In the rows, zero is written as 128.
Known rows, with every step that occurs
F/U/X/S/Q/G: [138 150 136 145 153 182 138  70  56 148 179 102 156 142  89  98 132 147
 126 172 111 138  59 110 127 142 108 140 106 104 119 134]
Y/X/S/Q/G/R: [ 58 140  92 163 154 158 129  76 105 139 144  55 161 192 123  76  85 173
 169 210  94 130 104 106 118 134 174 160  48 107 142  88]
X/S: [119 139  80 158 133 131 141 113 114 132 131 109 140 137 144 131 112 140
 129 146 108 137 103 117 119 126 123 133 100 133 132 125]
U/E/F: [111 101 169 147 176  75 133 151 104 138 148 128 111  92 160 115 143 124
 140 124 130 130 116 159  31 136  99 136 124 146  96 148]
Q/G/R: [100 107 131 138 153 159 130 116 138 136 142  84 139 156 104 118 135 140
 155 190 111 118 114 131 167 155 161 138  95 102 166 139]
F/U/E: [165 125 157 103 169 137 140 157 101 120 151 170 100  93 121  85 157 118
 141 112 128 125 104 147  65 151  97 150 106 149 130 144]
S/X: [115 127 112 116 136 156 119 133 127 125 105  97 108 127 164 133 149 126
 113 129 127 120 137 126  96 121 141 125 114 143 152 129]
F/U/X/Y/Q/G: [189 142 156  67 139 160 138 137  96 143 172  87 132 136  38  99 147 133
 116 144 121 163  71 119 162 190 110  92 147 121 175 120]
S/K: [128 138 103 121 113 127 111 124 142 135 119 101 130 118 116 154 161 125
 120 134 114 110 141 129 127 140 149 123 114 129 148 129]
X/Y/Q/S/F: [155 143  98 107  84 144 121 181 132 158 119  97 107 120 118  78 124 161
  99 111 181 154  93 127 134 132 170 117 115 132 133  50]
Q/S/K: [144 142  96 148 107 136  95 145 161 157 109 117 117 104 120 133 159 140
 114 124 122 113 126 145 106 124 175 111 114 112 114 104]
R/G/Y/X/S/F: [183 154  57  65 129 148 160 110  70 131 142  99 143 138  76 103 119 173
 138 180 150 156 100 113  97 157 167 191  21  97 143 146]
G/R: [112 119 114 135 140 159 108 144 143 121 130  92 119 138 134 125 138 110
 136 167 113 127 117 118 143 154 162 132 108 124 148 127]
E/F/U/X/S: [155 138 108 150 152 122 121 138  55 152 175  87 120  90 122 111 158  99
 119 149 106 163  67 113  73 162  65 124 135 131 103 182]
X/S/K: [118 150  52 156 118 131 126 111 127 136 121  82 144 127 133 154 145 133
 118 153  94 117 118 115 121 138 149 127  84 134 152 131]
S/Q/G/Y: [117 139 168 107 165 190 145  56  69 138 156 130 164 166  87 115 145 160
 151 154 141 117 126 142 120 136 170 165 100  85 107 122]
F/U/X/S/Q/G/R: [115 142 115 149 163 206 124  87  67 146 177  66 149 153  93  95 138 127
 135 210  95 138  55  97 148 175 136 144  83 100 134 138]
R/G/Y/Q: [204 140 130  48 172 215 162 117  86 125 147 126 143 125  77 146 142 138
 134 149 125 148 109 133 110 214 195 128  74 104 157 139]
Y/X/S: [115 154  61 141 128 100 137 120 113 137 127  98 141 148 134  98  87 155
 149 150 107 139 118 114  95 115 115 143  87 132 134 114]
X/Y: [121 128 144 128 117 107 124 139 139 117 122 104 136 145 118 120 130 112
 106 122 137 152 132 119 138 129 144 103 131 140 131  98]
F/U: [159 133 130 112 130 164 129 140 103 124 143 150 112 106 117  89 151 115
 129 106 136 133 118 122 113 150 111 142 118 134 126 151]
Y/Q/S: [155 145 110 131 125 166 129 157 138 162 124 135 114 110 129 100 120 160
 132 115 128 135  99 146  98 146 167 109 122 118 121  80]
S/X/Y/Q: [119 137 114  88 132 161 129 151 134 120 104  58 111 145 150 118 143 125
  97 122 127 148 130 113 104 159 168  88 122 164 187  77]
K/S/Q/G: [ 73 104 180 148 152 173 143  59 104 123 130 139 155 158 125 102 103 151
 107 169 129  98 124 120 143 111 133 138 135  99  96 146]
R/G/Y/X/S: [178 153  78  84 171 147 163  99  84 126 143 113 160 144  84 118 111 153
 147 178 109 159 108 125  71 170 174 154  36  95 134 146]
G/Y/Q/S/K: [189 175  80  84 139 204 118 140 118 167 125 114 119 108  95 134 179 150
 133 125 119 117 116 156  85 184 202 123 100  98 133 102]
R/G: [160 109 142 110 146 147 143 122 133 116 132 133 144 121 100 142 119 134
 113 150 131 138 117 124 129 156 169 117  92 117 141 138]
U/F: [147 109 115 132 138  88 141 120 100 119 131 113 131 113 128 121 119 125
 119 141 105 129 130 144  86 150 121 132 135 134 123 128]
E/U/F: [147 115 157 113 110  90 140 144  93 126 147 120 117  95 158 107 109 123
 132 133 118 149 116 132  89 184 136 152 134 144 109 124]
X/S/F/U/E: [160 135  88 118 142 141 155 154  69 131 151 140  98  92 135  71 143 149
 128 134 154 131  68 125  82 133  83 185  50 145 135 143]
Y/Q: [138 141 113 103 133 162 141 136 126 138 131 117 124 129 124 124 117 145
 136 125 120 129 117 126 118 162 142 115 126 137 153 103]
E/F/U: [132 118 146 135 152 132 123 152  74 140 155 131 105  88 133  86 161 106
 129 106 132 146 125 125  69 156 105 142 132 146  99 178]

Rows
[193 136 129  87 124 151 135 208 108 147 142 137  79  85 109  37 147 156
 112  92 184 151  72 144  71 160 134 137  86 148 129  67]  X/Y/Q/S/F/U/E
[134 131 102 138 131 160 109 159 145 148  96 109  99 113 172 114 145 142
 109 119 135 126 117 145  70 104 166 118 113 122 119  98]  Q/S/X
[153 135 143  96 166 168 149  90  89 141 152 129 145 151  74 127 158 154
 159 152 127 123 120 151 133 146 152 161 105  85 138 147]  Q/G/Y
[252 179  93  34 119 223 124 173  51 176 165 132  88  84  54  77 186 141
 128 128 170 151  56 139 100 185 127 154 113  89 117 135]  G/Y/Q/S/F/U/X
[108 128 124 113 125 130 119 142 144 113 102  70 117 145 153 124 148 113
  89 126 139 146 139 116 105 122 154 101 121 154 155  95]  S/X/Y
[105 138 165  86 168 173 144  55  65 129 140 143 159 173  90  79 108 164
 139 177 123 105 142 131  94 122 140 169 115  84  98 153]  K/S/Q/G/Y/X
[163 137 104  92  96 163 128 154  86 130 141 144  99 101 111  76 157 135
 120 112 174 129 111 108 138 134 106 173 103 135 138 151]  S/F/U
[111 119 124  88 144 179 138 138 137 106  90  80 105 142 166 113 128 110
  68 140 121 129 129 109 105 155 149  80 148 157 172 121]  K/S/X/Y/Q
[180 126 122  73 106 169 118 146  73 125 155 140  90  91  94  95 152 105
  77 157 160 125  84  99 146 144  53 141 154 120 120 203]  K/S/F/U/X
[138 164 113 141 138 175 125 100  55 136 166 109 142 127 120 102 136 116
 109 149 117 150  67  98 109 148 100 130 112 126  97 125]  F/U/X/S/Q
[117 146 135 164 150 144 118 112  35 152 176  91 133 109 138  96 149 108
 110 147 122 160  73 103  53 157  92 133 126 130  68 150]  E/F/U/X/S/Q
[152 149  65 128  96 121 121 128  88 150 147  71 130 122 111 137 126 146
 108 172 140 141  65 104 147 123  86 143 110 117 133 139]  U/X/S/F
[133 131 135 109 151 166 150 110 120 149 142 110 140 146  94 113 120 176
 154 144 115 122 108 141 154 153 140 123 117 114 175 116]  Y/Q/G
[182 146 151  92 122 119 112 153 110 124 159 104 118 123  77 105 160  82
  90 127 136 163  93 111 138 159  97  97 152 134 133 131]  F/U/X/Y
[119 110 115 111 102 146 133 130 106 121 113 137 106 118 140 108 120 134
  90 150 159 108 120 105 149 109 101 148 134 123 122 172]  K/S/F
[197 156 139  63 128 157 122 162  99 133 162  94 115 117  71 100 150  99
 102 126 125 168  83 111 138 193 111  85 155 144 159 109]  F/U/X/Y/Q
[154 171  40  81 115 135 144 121  61 143 140  93 130 145 101  88 126 169
 153 159 149 142 110 118  95 121 123 196  52 109 136 134]  G/Y/X/S/F
[180 161  86  75 164 232 133 148 107 161 108 112  98 118 141 110 170 146
 134 123 127 134 109 158  52 163 202 128 101 116 137 101]  G/Y/Q/S/X
[191 148 117  72  96 150 109 159  76 142 162 119  98  95  77 101 163 121
 106 133 163 143  84 110 150 147  72 152 130 123 132 162]  S/F/U/X
[ 79 161  86 155 127 123 129  88  91 133 130  99 150 162 151  86  75 163
 139 147 119 135 123 103  77 108 142 147  80 131 106  80]  Y/X/S/Q
[106 109 123 111 144 170 132 120 123 109  92 115 104 125 178 133 134 111
  83 152 118 103 139 120  93 119 124 118 142 142 143 174]  K/S/X
[154 160 111  69 150 130 130 123  92 132 141 133 131 145  91 103 134 138
 161 133 130 136 144 139  81 140 131 163 102 111 129 137]  G/Y/X
[106 105 143  91 155 187 149 112 128 120 103  70 124 158 131 110 127 143
  86 161 114 121 119 117 130 147 150  89 138 139 184 124]  K/S/X/Y/Q/G
[197 157 116  46  91 162 125 172  85 137 160  86 102 111  64  87 159 118
  93 125 166 168  77  99 154 178  99 114 138 142 169 112]  S/F/U/X/Y/Q
[ 89 124 171 150 141 157 139  69  99 134 143 121 159 163 113 109 112 167
 138 145 136 117 126 127 137 113 150 144 116 106 112 103]  S/Q/G
[178 160  90 120 134 149 135 128  77 138 165 110 129 111 101 113 143 111
 118 153 107 152  63 108 113 158  77 127 119 124 125 159]  F/U/X/S
[168 126 155 116 145 126 107 155  69 149 173 110 109  84 100 108 170  88
 119 131 130 155  95 125  78 168  77 122 165 133  93 185]  E/F/U/X
[ 97 107 137 111 136 150 124 133 140 101  86  89 112 143 170 122 136  92
  60 145 129 126 138 107 107 124 134  92 147 152 140 139]  K/S/X/Y
